What can hang from each mark
Z_848: Z_291
Z_212: Z_228
Z_34: Z_268 Z_740
Z_291: Z_87 Z_468
Z_740: Z_34 Z_87 Z_206 Z_468
Z_583: Z_291 Z_740
Z_206: Z_291
Z_529: Z_212 Z_583
Z_228: Z_212 Z_468
Z_641: Z_848
Z_468: Z_228 Z_268 Z_454 Z_740
Z_454: Z_468

Each row was made from one small tree. The marks that hang from a mark follow it in brackets, in the order of their numbers. Every link used is in the known rows. Write each row's tree.
(in the rows, 128 means zero)
Known rows
Z_848[Z_291[Z_468[Z_740]]]: [129 129 110 125 128 136 136 121 145 115 105 122 107 143 136 121 135 100
 147 163 129 131 109 147 106 122 151 111 155 113 116]
Z_228[Z_212 Z_468[Z_268 Z_454 Z_740[Z_87 Z_206]]]: [101  87 146 106 126 132 164 123 121 111 155 120 136  96 105 158 138 156
 122  94 147 115 149 103 188 109 140 122 102 102 115]
Z_206[Z_291[Z_468[Z_228 Z_268 Z_740[Z_34 Z_87]]]]: [125 152 113 145 101 139  66 156 144 143 115 127 143 147 111 150 151 106
 135 139 133 152 144 139 136 130 157 126 115 131 121]
Z_740[Z_87 Z_206 Z_468[Z_228]]: [156 126 112 126 141 128 137 105  75  81 155 153  95 110 137 129 102 116
  87 108 148  88 162 125  94 118 129 161  96  93 120]
Z_206[Z_291[Z_87 Z_468[Z_228]]]: [136 189 105 166 135 130  46 141 150 113  94 129 115 104 120 114 145  72
 162 143 132 145 143 148 128 131 164 133 136 165 126]
Z_529[Z_212[Z_228] Z_583[Z_291]]: [149 151 219 149 123  87 146 150 112 163  84 101 162 178 115 118 133 132
 137  67  92 104 123 146 149 139 173 109 140 169 111]
Z_529[Z_583[Z_291]]: [150 168 189 166 138 120 135 123 110 131 103 122 147 172 122 103  83  86
 160 120 101 119 114 136 127 163 137 111 158 139 136]
Z_641[Z_848[Z_291[Z_468[Z_740]]]]: [ 91 140 110 143 152 136 161 118 129  87 118 123 122 104 140 128 141 123
 123 152 130 124  95 143 128 121 154 146 175 116 151]
Z_468[Z_268 Z_454]: [122 135  76 131  91  92 180 152 145 160 164 159 145 152 138 140 128 139
 119 148 129 170 103 109 135 173  69 109  94 106 144]
Z_468[Z_228 Z_740[Z_206]]: [140 103 117 134 106 141 136 147 110 134 157 169 135 134 114 156 133 123
  63 132  97 145 112 104 110 151 132 122 110 133 155]
Z_212[Z_228[Z_468[Z_740[Z_87]]]]: [150 127 138  99 128 135 180 136 154 125 129 123 151 127 129 139 156 160
 101 136 121 119 136 128  63  95 133 124 157 155 111]
Z_212[Z_228[Z_468[Z_268 Z_740[Z_34]]]]: [149 101 132  93 121 134 161 142 167 151 134 106 155 149 124 152 161 188
 110 128 119 132 136 129  79 100 115 121 142 147 106]
Z_641[Z_848]: [104 152 112 154 157 125 169 125 123  78 126 135 127  94 138 131 120 139
  99 148 131 128  97 128  99 129 119 142 180 124 165]
Z_34[Z_268]: [141 143 107 156 150 134 145 118 155 117 128 145 145 172 139 117 133 198
 117 121 125 153 103 136  92 124  87 114 114  88 142]
Z_291[Z_87 Z_468]: [119 172 110 123 178 122  91 112 148 113 108 169  97  97 148 107 130  88
 145 150 143 125 155 156 133 106 122 151 136 161 144]
Z_212[Z_228[Z_468[Z_268 Z_454 Z_740[Z_87 Z_206]]]]: [129 120 115  96 111 124 193 138 143 149 162 136 157 140 130 148 168 175
 102 124 121 130 131 110 109 111 111 130 121 140 114]
Z_848[Z_291]: [158 137 116 147 130 124 150 124 142 110  95  99 102 153 134 117 113 115
 143 151 121 131  90 144  64 140 130 104 166  96 118]
Z_740[Z_206 Z_468[Z_268]]: [134 105  85 124 138 116 113  85 106  99 166 140  87 121 136 139 102 159
 126 137 155 111 139 104 108 128  94 135 119  92 112]
Z_641[Z_848[Z_291]]: [111 147 115 158 153 128 172 119 125  84 111 106 119 110 139 125 126 133
 121 144 124 124  82 140 100 134 139 141 183 103 152]
Z_34[Z_268 Z_740[Z_206 Z_468]]: [122  83  88 159 171 167 119  89 131  93 146 144 154 188 159 123 130 252
  97 128 117 131 119 118 139  99  95 153  88  59 125]
Z_291[Z_87 Z_468[Z_228[Z_212] Z_454 Z_740[Z_34]]]: [112 117 123 105 141 129 108 154 152 138 122 142 125  97 136 126 141  93
 116 104 123 147 156 163 190 118 155 148  61 165 133]
Z_641[Z_848[Z_291[Z_87]]]: [113 156 123 157 169 124 156 113 128  93 104 108 117 104 144 121 122 130
 124 137 119 122  86 148 111 136 144 161 176 109 159]
Z_291[Z_468[Z_268]]: [111 144  88 120 135 119 109 122 142 126 139 175 115 125 135 133 150 115
 142 156 154 138 149 133 129 111  98 118 131 137 136]
Z_583[Z_291 Z_740[Z_206 Z_468[Z_268]]]: [133  93 170 103 102 140 110 108  45 164 156  97  92 136 130 118  67 157
 162 121 121 111 116  80 130 147  86 106 157  88 127]
Z_291[Z_87 Z_468[Z_268 Z_454 Z_740[Z_34 Z_206]]]: [ 81 128 100  97 143 123 108 126 141 171 153 170 122 141 146 140 137 134
 121 131 133 149 145 135 214 126 102 168  68 129 144]
Z_34[Z_740[Z_87 Z_468]]: [144 106 120 134 151 150 140 118 125  94 115 144 148 150 161 133  98 164
  81 165 125 109 142 134  90 108 127 156 130  89 126]
Z_529[Z_583[Z_291[Z_87] Z_740[Z_468]]]: [162 135 207 131 128 121 120 125  96 149 104 106 140 146 150  85  59  98
 168 116 100 108 134 137 140 157 152 127 155 139 127]
Z_454[Z_468[Z_740]]: [126 131 130 117 109 123 126 119 151 138 120 134 134 104 119 113 119  84
 120 169 139 123 110 124  92 148 134 121 149 167 135]
Z_454[Z_468[Z_228[Z_212] Z_268 Z_740[Z_34 Z_87]]]: [137  98 161 106 101 121 101 136 134 179 127 113 151 116 105 147 138 110
 107  96 135 121 141 141 126 143 143 141  77 144 130]

Write each row's tree
[101  76 133 111 122 133 155 125 134 106 155 112 132  90 102 155 142 157
 134 103 144 125 141 100 189 114 137 108 112 115 111]	Z_228[Z_212 Z_468[Z_268 Z_454 Z_740[Z_206]]]
[118 133 111 149 151 145  50 128 117 125 119  95  94 164 115 142 121 148
 135  98 136 136 142 139 154 108 106 149 104 108 111]	Z_740[Z_34 Z_206[Z_291[Z_87 Z_468[Z_228 Z_268]]]]
[102 117 104 104  99 118 143 154 128 151 163 182 148 110 128 152 168 103
 107 114 136 148 155 130 184 128 139 126  58 139 139]	Z_291[Z_468[Z_228[Z_212] Z_268 Z_454 Z_740[Z_87]]]
[132  92 146 118 114 134  99 127 127 133 126 100 122  99 102 128 128  99
 111 103 133 117 127 130 122 132 147 125 103 162 119]	Z_454[Z_468[Z_228[Z_212] Z_740[Z_34 Z_206]]]
[125  96 128 122 127 120 154 136 151  92 133  99 127  82 107 135 142 141
 158 103 153 126 148 120 160 112 128  98 122 123 106]	Z_228[Z_212 Z_468[Z_268 Z_454]]
[139 113 122 117  84 114 107 137 146 181 143 151 155 114 109 133 153  86
 114 144 125 138 122 121 118 170 131 131 101 167 149]	Z_454[Z_468[Z_228 Z_268 Z_740]]
[111 104 173 108 107 148  89 123  36 170 159 120  93 122 116 125 113 131
 168  91 117 121 130  87 173 125  96  99 139 117 139]	Z_583[Z_291[Z_468[Z_228[Z_212] Z_268]] Z_740[Z_206]]
[138 114 111  97 103 122 189 149 166 150 153 127 163 135 130 144 169 170
 113 138 118 142 127 116  98 118 115 115 130 155 112]	Z_212[Z_228[Z_468[Z_268 Z_454 Z_740]]]
[120 186 123 163 144 134 119 107  79  97 132 141 103 145 122 141 105 127
 107 121 143 110 124 109 102 120 117 143 144  85 130]	Z_740[Z_87 Z_206[Z_291]]
[148 141 123 137 155 125 100 118 142 113  90 110  91 111 135 109 143  83
 164 116 124 123 129 169 121 119 165 132 127 131 119]	Z_848[Z_291[Z_87 Z_468[Z_228[Z_212]]]]
[124 195 107 162 145 129  53 126 154 107  90 124 109 108 125 114 131  84
 170 156 142 141 138 145 124 124 155 131 155 155 121]	Z_206[Z_291[Z_87 Z_468]]
[142  98 117 111 103 126  95 121  93 135 146 114 100 111 155 122  86 163
 139 138 137 125 136  98 114 129 114 123 148 103 114]	Z_583[Z_740[Z_206[Z_291[Z_87]] Z_468[Z_268]]]
[146 126 102 108 112 116 186 146 163 137 147 121 150 130 131 132 170 164
 127 131 125 139 130 122  90 113 102 114 135 155 108]	Z_212[Z_228[Z_468[Z_268 Z_454]]]
[100 109 121 108 107 136 202 152 109 143 158 139 141 178 137 153  91 155
  56 127 120 144 105 115 152 139  99 138  81  80 133]	Z_468[Z_454 Z_740[Z_34 Z_87 Z_206]]
[142 104 163 116 116 135 113 133 139 148 115 104 150 116 110 125 135 114
 104  91 132 118 135 151 116 128 154 138  81 145 125]	Z_454[Z_468[Z_228[Z_212] Z_740[Z_34[Z_268] Z_87]]]
[159 128 182 138 123  88 163 163 150 126  85 118 170 153 129 115 158 138
 119  82 110 101 153 155 145 111 188 117 143 180 100]	Z_529[Z_212[Z_228[Z_468]] Z_583]
[122 126 175 104 108 149 115 135  70 157 126 114 103 127 131 101  91 110
 170 139 120 125 119 106 131 127 100  89 181 129 139]	Z_583[Z_291[Z_468] Z_740]
[168 122 217 133 127 122 110 129  91 145 103  96 139 129 142  91  68  95
 168  89  97 106 142 140 147 154 169 121 139 146 123]	Z_529[Z_583[Z_291[Z_87] Z_740[Z_468[Z_228[Z_212]]]]]
[137  97 148 124 149 129 120 119 147  88 117  95 117  81 100 143 139 149
 158 102 155 111 159 125 130  95 136 103 149 123 108]	Z_228[Z_212 Z_468[Z_268]]
[132 131 133 122 105 128 123 124 114 144 141 153 136 105 113 121 137  73
  95 133 130 113 126 121 112 149 141 145 110 160 145]	Z_454[Z_468[Z_228 Z_740[Z_87 Z_206]]]
[100 156 176 129 169 155  80  99 100 161 117 121 109 162 111 119 108 131
 159 111 112 126 117 133 174 130 107 145 122 116 148]	Z_583[Z_291[Z_87 Z_468[Z_740[Z_34[Z_268] Z_206]]]]
[129 141  86 133 122 123 157 131 146 104 111 119 101 138 142 103 138  87
 160 157 135 138 106 150 118 128 134 106 141 114 111]	Z_848[Z_291[Z_468[Z_454]]]
[106 131  97 168 162 160  83 111 119  98 121 145 129 155 142 135 127 161
 111 159 114 131 121 111 143 107 117 149 143 112 134]	Z_34[Z_740[Z_206[Z_291[Z_87 Z_468]]]]
[133 118  93 123 108 122 173 152 160 117 145 141 143 124 121 121 147 123
 141 155 141 141 138 116 149 139  98 117 132 123 129]	Z_228[Z_468[Z_268 Z_454]]
[120 124 125 111  99 112 115 116 151 173 137 143 144 119 117 132 133 105
 125 162 139 131 115 117 111 159 118 128 128 153 141]	Z_454[Z_468[Z_268 Z_740]]
[111 190  89 157 124 115  69 138 157 135 113 135 123 119 128 121 142  92
 173 151 142 158 133 137 160 144 139 134 122 146 125]	Z_206[Z_291[Z_87 Z_468[Z_268 Z_454]]]
